What can hang from each mark
S: W
B: T
W: A
G: F H
Q: E N
P: D F Q T U W
E: H Q
U: P
H: A B E G P

Each row was made from one small tree. Brackets hold a mark, then the marks that hang from it, in alphabetical order. Every link used is in the known rows. Write each row's tree.
Known rows
{P D F Q T W}: [-24.4  21.4 -21.3  -2.4   9.4  -1.3   0.8 -27.1   2.3  17.9   1.1 -10.7
  20.1   3.4 -14.8  23.6 -21.3  -0.6  21.2 -29.1 -16.2  26.0   4.4   7.1
  38.0 -12.4  14.1  -5.7]
{U P}: [-18.9   3.7   5.1  12.8  -1.5   6.0  -8.1 -25.1  13.7  11.3   5.0  -2.1
  27.9   5.9   9.5  18.7  24.1  -3.8  -8.3   6.7  -9.0   8.9   0.1  12.2
  20.6   0.5   1.5 -17.3]
{S W}: [ -7.2 -10.5  -3.7   6.3   9.7  -5.9   4.9  -5.3   7.6  21.7  -2.8   4.7
  21.3   8.2  10.4  19.5  11.5 -14.7   3.4  -2.6  -3.3   8.9  -6.5   3.5
  12.6   9.1  -9.2  -8.5]
{Q {E {H A B {G F} P}} N}: [-28.4 -17.8  15.6   3.9 -15.1  -9.8 -19.2   2.0   5.6 -18.9 -11.3 -46.6
  -4.2  15.5   2.8  -2.2  16.9   2.8   1.4 -30.2  -2.2  25.7 -27.0  23.5
   9.8   0.3   6.3  -4.4]
{U {P D F {Q {E {H A}}} W}}: [-31.3  12.2  -0.1  -1.1  10.6  14.1   1.0 -22.4  13.3  12.0   1.7 -27.2
  14.9   9.3  -3.0  13.2  -6.8   4.1  11.0 -19.6 -27.3  15.0 -12.2  13.6
  33.5 -21.0   9.8 -15.9]
{H A B E G {P T U}}: [-26.5 -20.7 -21.8 -14.9  -5.6 -17.1 -10.7  -7.3  -1.1 -16.1  12.1 -37.4
  10.6   0.9  -5.9  17.3 -19.7 -21.4 -12.7 -22.7  -1.9  72.7 -40.4  24.7
  23.6   5.0  -7.7 -33.7]
{Q {E {H B G {P F T}}} N}: [-20.0  -8.5   6.8  -1.2 -28.0  -9.0 -23.8  -7.7   8.8 -12.4 -21.6 -44.4
  -3.7  19.5   0.0   2.6   4.5  13.0  28.5 -35.6  -8.2  36.5 -15.9   2.7
  21.0  -2.4  16.0   1.2]
{P D F Q T U}: [-34.8  16.4 -15.2 -13.2  12.4   9.4  -0.8 -48.6   0.5  12.1  -6.8 -27.6
  36.3  -5.3 -16.5  20.4 -16.9   6.1  13.2 -30.1 -13.5  34.0  -1.2  16.7
  37.8 -31.0  11.6   0.9]
{Q N}: [-22.8   0.2 -11.6  10.6   3.3  -5.3 -16.1 -18.0  10.3   4.5 -12.7 -13.7
  17.2   4.6   4.6  11.7  27.3  -0.4  11.3  -4.1   5.8   6.1   1.0  13.0
  12.7   3.8   9.6  -4.9]
{Q {E {H {B T} {P D F}}} N}: [-28.4 -11.8   4.2  -6.7 -10.7  10.2 -25.3  -7.7  11.3  -8.7 -26.6 -31.9
   6.9  22.2   4.1   3.6  20.7  24.4  39.6 -29.8 -19.2  12.3 -19.1   7.9
  23.4  -7.5  22.0  -0.1]
{P D Q T U W}: [-44.3  23.3 -34.3 -11.6  19.0   6.6  -4.9 -33.5   3.4  16.5  -9.2 -16.9
  31.7  -3.2 -15.8  20.8 -13.9  -4.7  17.1 -29.2  -6.3  37.6 -12.5  22.9
  29.7 -15.7  21.6 -15.7]
{H A {E {Q N}}}: [-29.2 -19.0 -24.5   0.2  13.6 -13.8 -18.7   4.9  24.7   0.4  -2.0 -26.7
  25.6 -10.2   9.6  21.8   7.8 -16.6   1.1  -1.2   2.3  22.7 -19.4  21.5
  13.8  11.3  -4.9 -37.5]
{U {P D F T {W A}}}: [-26.6  30.9 -19.5  -3.1   7.3  -0.2  -0.6 -21.5   4.0   8.4   3.0  -2.5
  17.6  25.5  -7.8  14.1  -0.8  -0.8  19.3 -16.5 -36.5  20.1   7.5   1.1
  35.4 -11.0  11.4  -8.4]
{Q {E {H A B}} N}: [-28.5 -11.4  -3.7  -0.5   3.8  -2.1 -27.1   6.3  17.5  -6.3 -22.5 -35.8
   0.1   9.8   5.4  13.7  24.3  -0.9  18.6 -21.2  -1.7   2.3 -18.4  14.1
  14.2  -4.1  11.4 -11.8]
{B T}: [-12.8 -11.0  -2.5   6.5   1.0  10.9  -8.2  -6.1  13.8  13.6  -0.3   2.1
  30.3   7.3   2.0  25.6  28.0   2.1   8.3  10.6  -4.3   1.8  -2.7   5.8
  13.2  16.1  -7.4 -17.7]
{G F {H B E {P Q W}}}: [-28.5  -9.5  15.5  -1.3  -7.0  -6.7 -18.2 -20.7  -0.4 -20.6  -2.5  -8.1
  11.1  -0.2  11.8   2.2   6.3 -16.0 -12.6 -28.7   6.9  29.6 -15.2  40.2
  27.0  23.1  18.0 -25.2]
{E H {Q N}}: [-25.0   1.7  -5.6   7.1  -6.7   8.0 -36.1  -4.5  30.8   4.4 -21.9 -22.3
  21.7   2.3  10.5  11.7  24.0   2.4   8.7  -1.6   7.2   8.4  -3.6  16.3
   3.8  -3.9   6.0 -22.3]
{G F {H B E {P T W}}}: [-25.0  -4.6   5.5  -4.0  -8.7 -19.0 -21.8  -2.0 -10.5 -23.4  -4.5  -1.1
   3.5   4.2   8.0   8.9   7.3 -12.1   3.3 -31.8   6.0  29.3 -10.4  30.8
  28.8  27.5  21.6 -17.4]
{E H}: [ -6.2  -0.7   7.4   9.5  -0.3   8.8 -15.7   3.1  15.8   7.0  -3.9 -14.0
  12.1   5.7   2.3  11.4  24.2   0.9  -0.8   2.3   8.4   0.3   3.4  14.5
   3.3  -5.9  -1.9  -9.7]
{H A G {P D {Q E}}}: [-28.0 -19.6   9.0  -4.8   4.7  -2.6   4.0  -8.7   8.9   2.5  20.8 -49.2
  27.3  -1.9  -7.7   9.0 -13.8 -11.7 -11.9 -15.0 -17.0  48.9 -20.0  20.6
  19.2 -14.6   0.9  -8.9]
{H A E {G F} {P D U}}: [-26.3 -23.4  -5.4 -11.1  13.4  -9.8  14.6  -8.0 -20.6 -12.9  22.9 -44.8
  18.3  -3.0  -6.5  -6.5  -8.1  -7.0 -23.3 -23.6  -3.2  54.5 -38.9  42.7
  12.0  -7.0  -7.2  -8.9]
{P F}: [  0.7  -2.7  -3.9   9.5   2.7   5.4   4.7 -22.8   5.0  11.1   5.1  -9.9
  15.9   5.2   5.4  15.1   9.8  -1.2   0.9  -6.1  -1.8  11.2  11.3   5.9
  23.3  -2.0  -8.7  -1.5]
{W A}: [-13.8   1.4  -4.8   5.9   8.5   2.4  -5.7  -5.5  23.0   3.9   0.7 -11.2
  25.0  13.5   3.2   6.8  24.1 -15.6  -3.7   3.2 -11.0   8.7  15.1  10.1
   8.2   0.4  -6.7 -11.7]
{U {P D}}: [-22.3   5.2   0.7   3.5  11.5  10.3  -4.1 -23.9   1.1  12.2   7.6  -6.2
  32.3   7.6   5.0  16.8  20.4  -1.2  -3.7  -1.6 -16.4   6.1  -5.2  16.1
  22.3 -12.9  11.8  -8.1]
{P F T U}: [-18.5  11.8 -19.9  -3.2   2.8   2.9  -0.4 -33.7   1.5   8.1  -7.8 -16.7
  21.2   0.0  -6.5  20.7  -2.3   4.8  14.6 -18.1  -2.6  30.3   5.8   9.7
  30.5 -10.1  -1.8  -2.1]
{P {Q {E H} N} U {W A}}: [-51.9  16.8 -20.5  -5.5   4.7  11.3 -15.8 -25.1  36.4  -0.6 -38.9 -43.7
  16.7  10.4  -1.6  -8.7  12.8   1.8  28.2 -23.3  -7.1  26.0 -11.6  19.6
  10.3  -6.4  16.0 -18.3]
{P D}: [-12.2  -4.2  -8.4  -1.6  20.6   7.4   0.3  -9.3  -3.5  13.1   6.3 -10.8
  26.2   3.1   0.1  15.6  15.6  -5.0   1.1  -9.6  -4.2   5.0  -1.0  16.9
  16.7 -11.8  10.1   0.3]

Write each row's tree
[-15.1  -1.1   8.0   0.0   2.7  -1.2 -10.9 -17.3   3.8 -13.5  14.1 -15.5
  12.1  -0.1   2.4   8.5   6.2  -9.4  -4.1   0.8   3.2  23.9  12.5  16.7
  29.4  -3.3   0.2  -6.9]  {G {H A {P F}}}
[-42.4  -5.6   1.6  -8.4  14.7   5.0 -24.8  -9.0  15.8  -1.2 -18.7 -43.9
  17.1   3.9  -4.2  14.6   9.4  -0.6  15.9 -30.4 -12.9   6.6 -22.3  22.0
  20.6 -24.1  22.4  -9.4]  {P D {Q {E {H A B}} N}}
[-55.0  20.4 -11.9  -1.7   3.4  -7.1 -15.5 -27.8  13.0  13.5 -18.4 -21.0
  29.0   6.7  -6.6  21.5   3.7   5.6  33.5 -27.1 -26.1  21.1 -12.9  11.7
  34.7  -5.3  37.8 -11.8]  {U {P D {Q E N} T W}}
[-35.8   4.1  11.3   9.7  -9.9   3.6  -8.6 -49.7  22.6   8.2 -14.6 -29.1
  28.7   4.7   8.2  13.1  12.1   8.7  14.9 -13.7 -22.3  15.6  -2.1   8.8
  33.5  -5.9  13.0  -7.0]  {U {P F {Q E N}}}
[-35.0  -0.3  -4.8   8.5  -9.4  -1.9 -40.5   1.9  39.0  -7.7  -8.2 -28.7
  18.5   0.7   7.5  11.6  13.8  -1.4   0.3   1.3   1.9  28.6  -8.0  21.5
   5.8  -8.9   0.8 -31.1]  {E {H A P} {Q N}}
[-17.6   0.2  12.7   2.7 -22.8  -3.6 -24.5 -12.3  16.6  -9.3  11.2 -33.8
   2.6  10.5 -13.9  17.1 -22.3  -8.2 -13.6 -18.9  -8.2  49.0 -13.4  11.3
  23.2 -17.1 -12.6 -23.2]  {E {H A B G {P F Q T}}}
[-33.3  -0.3   8.9   4.9 -16.9   7.9 -36.1 -19.9  31.3 -13.3  -7.7 -24.0
   8.8  15.0  -4.3  15.5   5.5   7.8   5.9  -9.8 -11.8  24.9 -16.4  13.8
  23.1  -9.0  -6.9 -29.4]  {E {H A {B T} {P F {Q N}}}}
[-26.7   4.6  -6.3 -16.1  17.8  10.3  -5.4 -30.6 -10.6 -13.8   8.2 -25.1
  19.8  -0.6  -3.4   2.1   0.8  -3.4  -0.3 -11.7  -0.4  33.2  -1.7  25.4
  33.8 -22.6   9.6  -0.3]  {G {H A {P D F U}}}
[-40.9 -15.9 -23.1  -5.5  -7.9 -26.1 -41.3   4.9  28.3 -16.2  -3.9 -24.0
  20.7  -3.0   7.3  29.5  -6.4 -19.2   5.0 -21.7  -9.0  51.3 -25.7  22.6
  27.5  11.5   6.2 -47.9]  {H A B {E {Q N}} {P T}}
[-21.8 -14.3  22.3  -5.7   7.3  -8.3  -6.7  -3.8 -17.2 -19.6   5.1 -16.1
  20.9  -2.5   7.0  -3.6  20.0  -0.2  -4.4 -19.1   3.8  15.4  -5.8  37.7
  19.1   6.2  21.8   4.6]  {G F {H E {P D}}}
[-57.4  21.6 -27.8 -15.8  10.9   2.5 -19.1 -20.6  10.8   7.8 -38.7 -42.2
  19.0   1.2 -15.5   9.3  -2.0  14.0  45.6 -41.3  -6.8  29.0 -22.0  21.1
  23.3 -19.2  39.8  -4.7]  {P D {Q {E H} N} T U W}
[-15.8  -6.1   4.7   6.4  -4.7   3.9 -28.9   5.4  21.8 -10.7   6.7 -16.3
   2.6   9.7   4.3  13.6  10.6 -10.2 -13.8  -7.0   0.6  23.1 -10.2  22.0
  12.1 -10.0  -6.3 -27.4]  {E {H A B P}}
[-53.8  38.2 -42.6 -15.5  15.2   0.1  -7.5 -48.0  10.3   2.1 -24.5 -30.2
  23.2  14.2 -19.4   2.5 -14.2   3.6  36.4 -38.1 -23.0  39.0  -1.7  13.1
  35.2 -23.3  21.2  -4.6]  {P D F {Q N} T U {W A}}
[-23.8  -7.7   3.3   5.2  -2.3  -0.8 -19.5   3.8  18.5   2.5 -27.9 -34.4
   8.2   7.1   6.8   3.5  32.1  11.9  29.3 -14.6   2.6  -1.7  -5.4  10.8
   6.8   0.3  17.7   2.2]  {Q {E H} N}
[ -3.8 -28.0   3.1   3.8 -12.0 -11.0   1.5  -0.2   3.0  -2.1  16.8 -29.8
  14.2   0.7   6.7  -0.8  -0.8  -9.4 -10.1  -3.0   2.8  50.0 -19.1  18.2
   7.7  16.8  -6.6 -18.2]  {H E G P}
[-15.1  -3.9   5.6  -4.0   0.5   2.3 -19.9 -21.7   0.6 -18.9   9.9 -12.2
   6.5   6.7   7.0  13.1   3.9 -16.4  -9.1 -10.4   0.0  26.2   1.7  17.9
  35.8  -2.3   1.7 -16.0]  {G {H A B {P F}}}
[-35.2  26.0 -34.1 -11.4  15.9   8.8   4.8 -45.8  -2.4  15.8  -8.5 -20.3
  24.9   0.0 -16.9  17.9 -23.8   2.6  21.6 -36.2 -11.5  39.8  -6.4  16.2
  38.4 -20.8  14.9  -7.4]  {P D F Q T U W}
[-21.9  17.3  -3.8  14.5  -4.8  11.1   0.1 -47.5  16.6  16.2   5.1  -4.6
  22.0   7.4   4.4  16.0  -1.5  -3.6  -2.6  -6.0 -14.9  22.4  -0.3  10.2
  33.4  -0.2  -0.2 -23.7]  {U {P F Q W}}
[-37.7  -7.9  15.3  -9.8  13.6   1.8 -14.5 -12.5   9.4  -8.3   6.1 -32.7
  29.8  -8.2  -1.5  10.4   4.4 -11.6   2.0  -9.8  -7.2  24.1  -1.6  26.0
  29.2 -12.6  21.0  -6.4]  {G {H A {P D {Q E}}}}
[-37.5  33.8 -10.9  -1.2   5.3   1.3  -4.9 -35.7  16.5  10.8   2.5  -8.6
  27.8  18.2 -12.0  15.9  -9.3  -3.0  14.3 -18.0 -38.4  25.7   7.3   5.0
  38.3 -16.2  12.1 -14.9]  {U {P D F Q T {W A}}}
[-16.1  -5.9  10.4  -2.3  -6.3   5.4 -26.5 -19.6   2.5 -14.8  -0.9  -4.8
  15.1   6.6  14.0   9.8  19.2 -14.1  -6.3  -8.6   6.8  22.6   1.0  21.0
  26.6   6.7  15.3 -15.7]  {G {H B P}}
[-26.2 -13.0  -9.8  -3.9 -11.1  12.3 -37.7   1.8  22.1  -3.3  -9.6 -26.9
  13.9  15.5   1.6  22.1  12.6  -6.5  -2.9  -2.2  -1.7  22.0 -36.0  11.4
   8.5   4.9 -13.0 -42.3]  {E {H A {B T} G} {Q N}}
[-30.1 -10.8   2.9  -4.2  -4.5   2.4 -28.3  -1.2  12.4  -9.6 -25.4 -36.5
   6.9  15.2   8.0   0.0  23.9  11.7  27.4 -32.3  -9.3  15.6 -18.4  18.0
  15.9 -12.0  29.9  -0.6]  {Q {E {H B {P D}}} N}
[-35.1  25.2   4.6   4.9 -13.5   2.8 -12.4 -20.2  35.0   7.2 -13.3 -21.7
  17.5  17.9  -4.4  12.6  -2.5   3.8  23.8 -17.8 -33.8  22.4   8.9   0.8
  30.6  -6.6   7.8 -18.8]  {U {P F {Q {E H}} T {W A}}}
[-25.7 -12.6   5.6  -8.5  -6.0  22.5  -9.6 -30.4  16.1   4.7 -17.0 -48.2
  21.6  -0.1   1.3   7.6   2.0  -5.0  -4.7 -24.9   1.1  34.8 -27.8  23.4
  14.4 -12.6   1.9 -18.3]  {P {Q {E {H B G}}} U}
[-47.0  22.6 -12.2  -2.1   0.9  -4.7  -7.6 -38.2   7.4  13.0 -16.8 -23.7
  23.4  10.2  -6.9  18.6  -6.6  11.6  38.5 -33.4 -31.5  22.9  -7.6   5.3
  43.5  -9.6  31.7  -4.2]  {U {P D F {Q E N} T W}}
[-34.2  -4.8  12.6   7.0  -5.0   2.2 -22.3 -14.3  31.3   5.5 -27.4 -39.1
  20.6  -1.3   2.9   8.4  20.6   7.3  20.2 -14.6  -0.2   5.5  -4.8  15.5
   9.7  -6.2  16.5  -7.4]  {P {Q {E H} N}}
[-43.1  -4.3   2.9  -4.2   7.2 -13.4 -13.0  -2.5  21.4   2.9   8.0 -34.3
  33.8  -7.1 -13.4  26.0 -11.1  -6.4  10.0 -20.5 -23.3  38.5  -5.0  19.7
  29.2 -16.8  15.0 -10.0]  {H A {P D {Q E} T}}
[-15.4 -17.2  -6.8  -7.4   4.6   0.1  -6.1  -7.5  -8.9  -7.4  25.9 -27.1
  10.8  13.4  -3.3  11.7  -8.4 -21.3 -23.5 -17.7 -10.5  46.4 -27.2  21.3
  21.1 -12.3  -4.6 -17.4]  {H A B G {P D}}
[-24.2   7.2   0.3   9.6  -5.4  10.4   5.0 -41.5  19.9  17.6  -3.2 -15.7
  22.2   6.3   9.5  15.7  -0.5  -0.8   9.1 -15.3 -21.2  21.7  -2.6   7.7
  36.6   2.2   5.8 -19.5]  {U {P F {Q E} W}}
[-22.0  24.3 -19.2   1.0   5.7  -0.4  -0.1 -26.0  -6.5  15.1   4.9   0.4
  16.3  15.6  -5.5  23.0  -3.3   4.6  19.4 -19.3 -23.1  19.6   0.4   3.4
  39.3  -8.7  16.8  -7.0]  {U {P D F T W}}
